Each row was made from one small tree. The marks that hang from a mark follow it in brackets, in alphabetical order. Every link used is in the known rows. Write each row's tree.
Known rows
raso{munaf ruboz{mopop{fuzed{pefe}} nafu}}: [-11  -9  10   2  -7 -21  -3  -8  15   3   8   1  -6 -18   9   6  12   0
 -29  -5   5 -10  -8 -11  -3  -2   2 -12   5 -13   0 -17  -1  10  15 -21
   8]
tisof{munaf}: [ -5 -26  -7   3 -16  -2 -16  -4  16  -6   1  22  -7  -2   6 -19 -18  33
   3 -13 -18  -3  16  -9  34 -15   1   0   5  -9   8  -5  11  -6  -1 -17
  -5]
giti{ruboz}: [  7   1  -7  17 -15   8   1  -3  11   6  -5  12   2  -6  17   3 -21  16
  18   1  -2   2  26   0  26 -13  -6  12  -3  -9   7  10   1  -4   6  -2
 -16]
munaf{raso}: [ -7 -19   0  10 -22  -1  -8  -5  10 -10  -7  20 -15  -4   2 -16 -22  27
   9  -5 -15  -2  14   1  29 -15  -6  -2  -1 -11  -3  -8  13  -7  -1 -23
   5]
zafa{tagev vatom}: [ 16  -1   1  27 -29  10  24   9  40   5  -2  -2  17 -16  24 -19 -16  11
  -9  20 -47 -13  28   8  24 -39 -31 -12  16  40  16   0  20 -11  30 -45
 -18]
fuzed{mopop{ruboz{nafu}} pefe}: [ 15 -14   8  10 -17   2  23  -4  29  10  -6   8  12 -31  10  13   8  -2
  -7  15 -19 -23  -8   8   7 -26  10 -15   0  20 -15 -14  -7   0  -5 -10
  -6]
tisof{ruboz{giti}}: [  4 -21   4  11 -10  -5 -10  -2   4 -24   1   6   4   3  13   1   2  13
   1   6 -18 -13  -2  19  18  -3  -8   2  -1   2  -1  -9   4   7   3   2
 -26]
raso{munaf ruboz{giti moto}}: [-15   2  -1  -8   0  -7 -11  -8 -26 -29  -7  13  -8  13  11   7   7   2
 -19  -6   8 -14  -3   7  14   7   5  12   6 -23  10  -3   0  14  -8 -28
  11]
raso{munaf ruboz}: [ -9 -22   2   7 -14  -4  -6  -9   5 -19  -6  21 -15  -8   6  -9 -11  28
 -12 -14  -3 -11  12  -2  28 -14  -4   5  -4 -22  15 -10   6   9   0 -35
  11]
tagev{pefe}: [  6 -10   2  15 -31   3  25   0  25  -5  -4  -1  -2 -22   4  -3 -13  17
  -7   0 -33  -2  14   8  28 -17   0 -11   1  22  15 -15  26 -19  17 -18
 -11]
vatom{zafa{tagev}}: [ 10 -21   1  25 -20   8  19  16  40   7 -12  -7   9 -21   5 -26   1  18
   1  18 -41  -4  10   7  22 -34 -25  -6  22  47  17 -11  22   4  29 -44
 -22]
nafu{lemu ruboz{giti raso}}: [-12  -3 -11   7   1  -3   9   7  -8 -12  -3 -11   7  25 -13   6  -2  -6
   5  -6   1  -4  -9  19  -2  13   9  -2  -4 -17   7   1  13   0 -24  27
   1]
nafu{ruboz{mopop moto{tikuz} raso}}: [ 11  24 -15 -11  22  19 -10  11 -31   9  -8  -3 -21  22 -17  -1   6 -22
  16 -14  23  21  -1 -24 -35  19  -1   6  -5 -18   8  23  -4   0 -12   6
   7]
fuzed{mopop{ruboz{nafu{lemu}}} pefe zafa{vatom}}: [ 17   5  16   9 -30   1  53 -10  49  19 -12  -1  19 -47  18  15  11  -1
 -22  33 -31 -27  -4  12  -3 -52   0 -26   7  58 -16 -18   2 -21   7  -6
   3]
lemu{nafu{ruboz{mopop{fuzed}}}}: [  5 -24  -3  11   5  -8   0  -8   9   3 -14 -16   3  -1  -2 -16 -19   5
  17   9  -1  -7  -3   0  -9  12  10 -21  -9 -24  20   6  21 -23  -3  22
 -13]
mopop{fuzed{pefe zafa} ruboz}: [ 15 -12   3   7 -35   1  22 -26  49  20  17   3   2 -44  20   3   5  -2
 -10  25 -30 -29  24  10  29 -28   3 -31  12  53  18 -19  26 -27  14 -22
 -24]
munaf{raso{ruboz}}: [ -9 -20  -3   8 -19  -6  -8  -2   9 -18  -1  14 -22  -9   8 -14 -17  25
   1 -11  -9 -12   9   3  22  -8  -8   3  -6 -15   5 -14   4  -1  -2 -36
  14]
fuzed{mopop{ruboz{moto nafu raso}} pefe zafa}: [ 11  25  16 -11 -17  13  36  -7  23   9   1  14   7 -27   3  33  37 -18
 -15  16   4 -16 -21  -6 -22  -7  14 -17  15  48 -24   4 -18   4 -14 -13
   3]
giti{ruboz{nafu}}: [  2  -4  -1  12  -4   6  -2   1   1   1 -12   4   6  -1   8   9 -14  15
  15   9   5   7   4  -8   9  -8   1  13 -11 -13 -11   5 -17   7   1  13
  -7]
mopop{ruboz{moto nafu}}: [  1 -11   3  -8  16   0  -3   0 -15  -7 -22   2  -6  -2  -1   6  -5  -1
   8  13  -8  -5  -4  -8  -2  -4  12   8 -10   8  -5   4 -11   4 -12   2
   4]
raso{munaf ruboz{moto nafu}}: [-16 -10  11  -9   8  -1  -9  -4 -23 -22 -23  15 -16   4  -2  12   0  14
 -14 -10  12  -2 -15 -13   0  -1   4  13  -8 -28  -6  -6 -15  22 -12 -20
  29]
lemu{nafu{ruboz}}: [  5 -33  -2  13  -9   8   9  -6   8 -11 -33  -6  -1  -6  -9 -14 -30  27
  16   6  -8  -9  -8   8   5  -6  13 -13 -17 -24  10  -4  20 -14 -21  11
  -6]
nafu{lemu ruboz{mopop{fuzed} raso}}: [-10  -7  -9  12  12  -8   7   6   5  14   6 -16   1  18 -11   2  -4 -15
   9 -11   6   0   2  -3 -14  20  -2  -7  -1 -17  18  11  17 -13  -8  26
   5]
munaf{raso{ruboz{mopop{fuzed} moto}}}: [-11   1  -4  -3   8 -16 -17  -5  -6  -5   8   2 -23   4  17  -3  -1  -8
   1  -9   8  -8   3 -13  -2  19  -9   4   5 -14  11   5   2  -7   7 -27
  20]
giti{ruboz{mopop{fuzed} moto raso}}: [ -3  35  -9   1  16  -1  -3   2  -8  18  23   0   4  18  19  18   2 -24
  13 -12  29  11  17 -17 -11  32  -6  13   9  -5   8  37  -8  -2  10  10
  -5]
fuzed{mopop{ruboz{nafu raso}} pefe zafa}: [ 12  13  14  -3 -28   8  37  -5  42  10   9  14  11 -35   1  20  30  -7
 -16  16  -4 -19 -15   1 -11 -18  13 -25  12  48 -22  -7 -15   0  -6 -10
  -8]
mopop{fuzed{pefe} ruboz{giti nafu{lemu} raso}}: [-13  -6   3   0   6 -22  12  -4  10  12  29 -25  27   0  -5  18   9 -23
 -14   3  -3 -17  -7  24  -2  15  13 -15   3  19  -7 -17   5  -1  -3  32
  -6]
mopop{fuzed ruboz{giti moto nafu{lemu}}}: [-12 -13   4  -6  33 -18  -6  -9 -25   1  -3 -25  17  15   0  20   0 -25
   6  17  -5 -18 -11  15  -3  18  12   6  -3   5   2  -6   2  -6  -6  33
   8]
tagev{pefe zafa{vatom}}: [ 13  13 -10  24 -37   2  47  -4  43   2  -3  -6   9 -47  22  -9  -3  14
 -22  19 -42 -13  32  -3  41 -40  -9 -22   9  69  21 -14  41 -37  41 -37
  -4]
moto{ruboz tikuz}: [ 24 -12  -6   6  -4  30 -17   0  -1  10  14  -2 -13  -5  -8 -32 -13   9
  24 -10  -2  19  19   5  22 -16 -25   2 -18 -11  16 -13   2  -8   2  15
  -6]
fuzed{pefe}: [  5 -16   8  18 -40  12  17  -3  38   5  -2   9   2 -27  14  -4  -5  18
 -12   3 -28  -7  13   7  27 -29  -5 -14   4  11   4 -13  22  -8   7 -23
 -19]
lemu{nafu}: [  2 -30  13  13 -15   5   5  -5  21  -8 -16   2   6 -11  -3 -20 -27  34
   9   1 -15  -1   1   8  15  -8   6  -9 -10 -11   2  -2  16 -15  -5   4
 -15]
ruboz{giti mopop raso}: [ -6  16  -1  -4   0  -9  -1  16   5 -11  16   3  11  16   3 -14  20  -5
  -5  -6   5   7   0   6  -9  20   8  -6  10   3   2  19  -3   5   9   4
 -27]
mopop{fuzed}: [  1 -26   7  19 -14   8  -1 -12  18   8   8   0   4  -3  14  -6 -13   7
   5  -1 -21 -10  22   3  37 -10 -12  -9   5   0  20  -6  23 -14  17  -3
 -13]
zafa{vatom}: [  9  -7   2  18 -24  12  20  -1  22  -3  -9   6   6 -12  25 -20 -17  18
  -5   6 -29  -5  28   4  31 -36 -20  -9   1  18  12  -2  19 -15  23 -17
 -13]
mopop{ruboz}: [  9 -23  -7   8  -5  -1  -1  -4  13  -3  -5  11  -3 -14   4 -16 -15  14
  11  10 -24 -15  23   6  28 -17   4  -2  -6  12  14  -1  11 -11  -1 -12
 -15]
giti{ruboz{mopop moto{tikuz} nafu raso{munaf}}}: [ -5  42  -9 -25  32   2 -27   3 -47  11   0  15 -12  25 -17  17   4 -13
  14 -21  56  36  -2 -35 -35  26   6  29  -1 -37 -24  32 -37  26  -4   9
  17]

Which tree is each row?
[ 17  10  -4  27 -41   2  46   8  48   6   2 -14  15 -35  23 -10 -15   9
 -19  20 -56 -13  27  14  26 -37 -23 -19  17  62  21 -12  30 -24  41 -50
 -15] -> zafa{tagev{pefe} vatom}
[-14 -21  14   6   4  -9  -1   6  -2 -11 -16 -14  16  11  -8   1  -1  10
  -3   8 -13   0 -19  15   1  -1   8   4  -6  -7 -12 -12   0   1  -3  28
  -7] -> ruboz{giti nafu{lemu}}
[ 19  -5 -10  -7  14  17 -14 -10 -18   9  -6   5 -14  -3  -2  -7 -13  -5
  19   2  -6   0  23  -9   9  -7  -1  12  -8   4  13   2   5 -11  -2 -11
   1] -> mopop{ruboz{moto{tikuz}}}
[ 11 -21   7   2  15  22 -18   7 -11  13   2 -19  -5   0 -28 -19 -14  10
  22  -9   4  28  -5   4  -3 -10 -19  11 -29 -22  -3 -19  -8  -2  -9  45
  16] -> moto{ruboz{nafu{lemu}} tikuz}
[ 18   3   2   8 -18   7  24 -10  20  12  -7  17   6 -26  24  19   8 -11
  -4   9 -19 -28   8   6  12 -21   5  -6   9  24   1  -2   5  -8 -11 -26
  -1] -> fuzed{mopop{ruboz{moto}} pefe}
[  1   4   0  -9  22  12 -17  13 -25   4  27 -25   9  24 -32 -13   7 -10
  13 -17  24  29 -19  16 -17  21  -9   6 -20 -18 -12 -10 -18  12 -14  59
   8] -> moto{ruboz{giti nafu{lemu} raso} tikuz}
[ -4  17   0 -28  31 -11 -33   2 -50 -14  -9  -3 -13  20  -9   1  23 -14
 -13  -3  30   9 -24 -18 -31  22  10  18  -1 -33 -11   2 -26  23   2  -8
  15] -> raso{munaf ruboz{giti mopop moto{tikuz} nafu}}
[ 18  -2  -1  -6  11  19 -26   6 -22  -2  13 -17   3   8 -15 -24   5  -5
  15   2   9  19  -9  13   4   0  -9   1 -19 -14  -3 -16 -14   6  -1  39
  -8] -> moto{ruboz{giti nafu} tikuz}
[ -9   4   1 -10   7 -10 -11   1 -13 -17 -13  21 -20   4   8  -4   5   7
 -15 -11  12  -2   1 -16  -6   6   4  13   4 -23  10  12  -8  10  -1 -36
  17] -> raso{munaf ruboz{mopop moto}}
[ -1  15  -3  -7   7 -11  -8  13 -10 -20  -2  -3  -5  11  20  -5  21 -11
 -11   3   3  -7 -13  -2 -16  20   6  10   5  -3  11  12  -7   3   4 -15
  -8] -> raso{ruboz{giti mopop moto}}
[-29 -13  19  -9  24 -10  -8  -2 -27 -18 -12  16 -12  23 -21  34  -1  14
  -7 -24  20  10 -24 -10 -20  16  -3  23  -8 -27 -30   0 -18  31 -25  16
  33] -> tisof{ruboz{moto nafu{lemu} raso{munaf}}}
[ -2  14 -13  -8  21  16  -6   3 -42   3  -6 -17  -4  36 -22  15   1 -22
  14 -15  19  11 -10   5 -18  24   2  10  -4 -24   4   5   7  -2 -26  29
  15] -> nafu{lemu ruboz{giti moto{tikuz} raso}}
[-24   2   8 -11   2  -8 -11   1 -21 -23   3  14  10  24 -14   5  10   5
 -12 -10  16   6 -14   5   3  12  16  -1   6 -21 -17   0 -12  27  -4   7
  -1] -> ruboz{giti nafu raso{munaf}}
[  4   1  -8  -9   8  -8  -6  -6 -15 -13  -8   3   5   6  13  -1   4 -13
   5  15 -13 -18   7  14  14   4  13   6   2  13  12   7   5  -4  -8  -6
 -12] -> mopop{ruboz{giti moto}}
[ -5  23  -2  -9  30  20  -9   6 -31  21   1  -9  -2  22 -20  27 -11  -9
  22 -18  34  32  -4 -18 -29  22  -5  34 -12 -25 -22  17 -26   9 -14  36
  23] -> giti{ruboz{moto{tikuz} nafu{lemu} raso}}
[ 13 -10  -5  25 -33  -1  44  16  47   5  -8 -20   6 -39   3 -19   1  14
 -11  19 -50  -4   9  12  24 -32 -17 -14  23  71  23 -21  33  -7  39 -52
 -18] -> vatom{zafa{tagev{pefe}}}
[-19  -4  -4 -12  20 -26 -16 -15 -24 -10  24   4  14  21  -9   9   8 -16
  -4  -2  17 -14   1  11  14  21  19  -7   7  -7  -3  -2  -6  19   1  14
  -2] -> mopop{fuzed ruboz{giti nafu raso{munaf}}}
[ -7   4 -11   4 -12 -11   6 -10   6  10  14  10  -6  -2   0   8   7 -14
 -14 -14  13  -6  10  -5   0   6   6 -24  11 -15  15   2  20   1  -2 -11
   1] -> nafu{ruboz{mopop{fuzed{pefe}} raso{munaf}}}
[ 13  15 -10  -6   4  21 -19   8 -15   0  39  -9   2  16 -14 -26   8 -10
  14 -19  20  21   7  17   9  12 -16   0 -10  -9   9  -2  -5   6  -1  29
 -11] -> moto{ruboz{giti raso} tikuz}
[-12  20   5 -26  22   8 -25  -3 -52 -12   1   8  -2  34 -24  13  14 -13
  -4 -17  32  20 -15  -8 -11  21   9  13   5 -28 -21   4 -19  29  -6   8
  11] -> ruboz{giti moto{tikuz} nafu raso{munaf}}
[ 13   1   1  -4  13  29 -17  13 -13   5  23  -8  -6   9 -28 -21   0   0
  19 -21  21  33  -5  -4  -7   8 -18   6 -22 -14  -7  -6 -20  15  -8  35
   7] -> moto{ruboz{nafu raso} tikuz}
[-11 -10  12   4  10   7   1  19   1  -1  14 -11   2  10 -24 -10  -4   7
   8 -17  11  22 -16  12  -7   9 -10   7 -22 -11  -7  -3 -16   8 -20  48
  17] -> moto{ruboz{nafu{lemu} raso}}
[-18  29  -1  -8  30  -6  -1  18 -17  10  -6  -4   4  22  -7  23   0 -12
  11  -9  33  27 -15 -18 -45  32   7  28  -8 -16 -23  34 -31  10 -13  32
  15] -> giti{ruboz{mopop moto nafu{lemu} raso}}
[ 15  -1   9   3 -30   1  36 -21  43  21   6  -9  13 -44  26   3   6  -8
 -23  39 -29 -27  16   4  14 -42  -5 -36   9  66   1 -19  17 -23  29 -11
 -15] -> mopop{fuzed{pefe zafa{vatom}} ruboz{nafu}}
[-17  12   5 -22  20 -23 -19   5 -35 -28 -17   5  -7  18   2   6  24  -8
 -20   1  23   0 -29  -9 -24  22  16  11   1 -26  -9   6 -24  26  -3 -11
  12] -> raso{munaf ruboz{giti mopop moto nafu}}
[-18  18 -10 -20  20 -20  -8  -1 -39 -24 -18   4   0  29 -18  -1   4  -8
   1  -7  37   3 -26   3 -33  40  32  -6  -1 -38  -2  26  -2   9 -31  14
   5] -> lemu{nafu{ruboz{giti mopop moto raso{munaf}}}}
[ 15  10  12  12 -58  20  43 -10  59   9  -4   9   5 -45  31  -9   4  16
 -30  22 -37 -13  22   6  25 -56 -15 -30  11  56   3 -14  27 -25  26 -34
 -22] -> fuzed{pefe zafa{vatom}}
[ -2  34  -7 -15  40   7 -14  14 -30  24   1 -10  -3  24 -18  18   0 -18
  21 -16  40  39 -11 -26 -51  31  -1  33  -9 -26 -25  30 -32   9  -7  37
  18] -> giti{ruboz{mopop moto{tikuz} nafu{lemu} raso}}
[ 10  12 -10 -13  26  14  -7   6 -27   3 -16 -11 -14  17 -26 -11  -8  -8
  21 -13  31  23 -16 -17 -46  31  12  -2 -12 -30  -2  24  -1  -8 -23  21
   6] -> lemu{nafu{ruboz{mopop moto{tikuz} raso}}}
[  2  20 -15 -21  14  -9 -33   2 -33 -11   5  -1 -25  15   4 -13  10 -12
   2  -8  18   5  -7  -8 -19  24  -4  14   3 -20  -3   4 -10   1   3 -24
  12] -> munaf{raso{ruboz{giti mopop moto{tikuz}}}}
[ -2  31 -15 -11  11  16 -18 -12 -38  12   8  24 -14  20  -8  17 -14  -3
  18 -28  42  23  26 -20   4  10  -5  28   2 -34  -3  23 -13  16  -6  -7
  18] -> giti{ruboz{moto{tikuz} raso{munaf}}}
[ 10 -17   2   4 -15   0   8 -23  29  11  10   4  -1 -22  12  -5  -2   2
   5  25 -22 -25  26   4  29 -19   1 -19   9  39  23  -7  22 -26  14 -12
 -21] -> mopop{fuzed{zafa} ruboz}
[ -6   7  -9  -4  16 -11   0  10 -25  -7 -30 -14   0  23  -2   6   7 -18
   4  12   0  -1 -19   7 -26  15  13   7  -2 -15  11  12   9  -8 -19  19
   2] -> nafu{lemu ruboz{giti mopop moto}}
[ -7 -10   2  14   3   0   1   2   2   9 -16  -3   8   2  -1  14 -23  17
  16   4   3  10   0  -1   2  -6   1  18 -14 -20 -13   2 -13   1  -8  28
   4] -> giti{ruboz{nafu{lemu}}}
[ 32  22  15  29 -65  22  59  -2  84  21   2   8  25 -54  38   5  16  -1
 -31  36 -52 -29  13  13  13 -64 -28 -36  36  79   3  -9  16 -20  33 -66
 -22] -> fuzed{mopop pefe zafa{tagev vatom}}
[-23   8 -13 -32  18 -39 -38   5 -30 -28  -3  10 -20  20   5  -5  13   4
 -12  -9  25  -3 -32 -17 -26  32  17  15   3 -25 -23   1 -28  14 -13 -17
  26] -> tisof{munaf{raso{ruboz{giti mopop moto nafu}}}}
[ -2  11   9 -16  33  -3 -22  11 -33   5 -15 -21   3  24 -16   2  13 -18
   4   4   9  22 -25  -6 -39  19   6  16  -4 -16 -16   6 -14   2   1  29
   3] -> ruboz{giti mopop moto{tikuz} nafu{lemu}}
[ -6   8   4  -3   5   5  -8  16 -13 -16  22 -11  15  17 -12 -13  15  -6
   3  -8  17  14 -21  19  -3  19  -2  -4 -12  -5  -8  -3 -20  20 -11  40
  -7] -> moto{ruboz{giti nafu raso}}
[ 18  -1  13  20 -58  16  31  -2  71  15   3   6   9 -46  14   0  10  12
 -20  28 -47 -15   9  10  13 -43 -12 -27  27  60   6 -15  22 -15  15 -56
 -32] -> fuzed{pefe zafa{tagev}}
[-10 -24 -13  -9  -4 -33 -39  -4   7 -16   7  34 -31   0   7 -18 -10  33
   6 -15  -2  -2   0 -13   5   2  -7   6   2 -16 -16  -3  -3   3  -2 -24
   6] -> tisof{munaf{raso} ruboz{mopop}}
[ -1  10   3 -19  37  -6 -21  13 -32  -2 -10 -26  -5  18 -11   3  18 -18
  -5  -1  16  12 -33  -8 -47  26   3  21  -9 -20 -12  -1 -22   7  -2  19
  14] -> raso{ruboz{giti mopop moto{tikuz} nafu{lemu}}}
[-17  -8   6  -6  33  -8   4  -3 -17  11   8 -15   7  15 -13  22  -6 -19
   8  -4   8  -4  -4  -4 -12  26   6   8  -5   5  -2   6  -4   1 -14  32
  22] -> mopop{fuzed ruboz{moto nafu{lemu} raso}}
[-25 -20   2 -11  21 -21  -3  -2 -13  -6  -4  12  -2   9 -29   6 -11  14
   0 -11  11   0  -3   1  -2   4  17   8  -9 -15 -12   0 -10  15 -22  15
  24] -> mopop{ruboz{nafu{lemu} raso{munaf}}}
[ -1  41 -17 -13  27   2 -25 -12 -37  26  27  11 -10  24   0  15  -4 -25
  15 -26  50  24  29 -28 -10  29  -7  21  11 -31   4  32 -10   6  12   1
  12] -> giti{ruboz{mopop{fuzed} moto{tikuz} raso{munaf}}}
[ -5 -23   3   5   0 -23   7 -13  13  12  12 -25  24 -13   6  14   3 -16
 -10  19 -19 -22  -4  28  10  -2  13 -14   0  17  -3 -26  14 -10   1  25
  -8] -> mopop{fuzed{pefe} ruboz{giti nafu{lemu}}}
[-10   0  11   2  14  -5  -5  11   7   5  16  -8   8  13  -3   0  12 -10
  -2  -8   9  12  -7 -16 -16  23  -1 -11   5  -1  -7  13  -9   5  16  19
  -9] -> ruboz{mopop{fuzed} nafu raso}
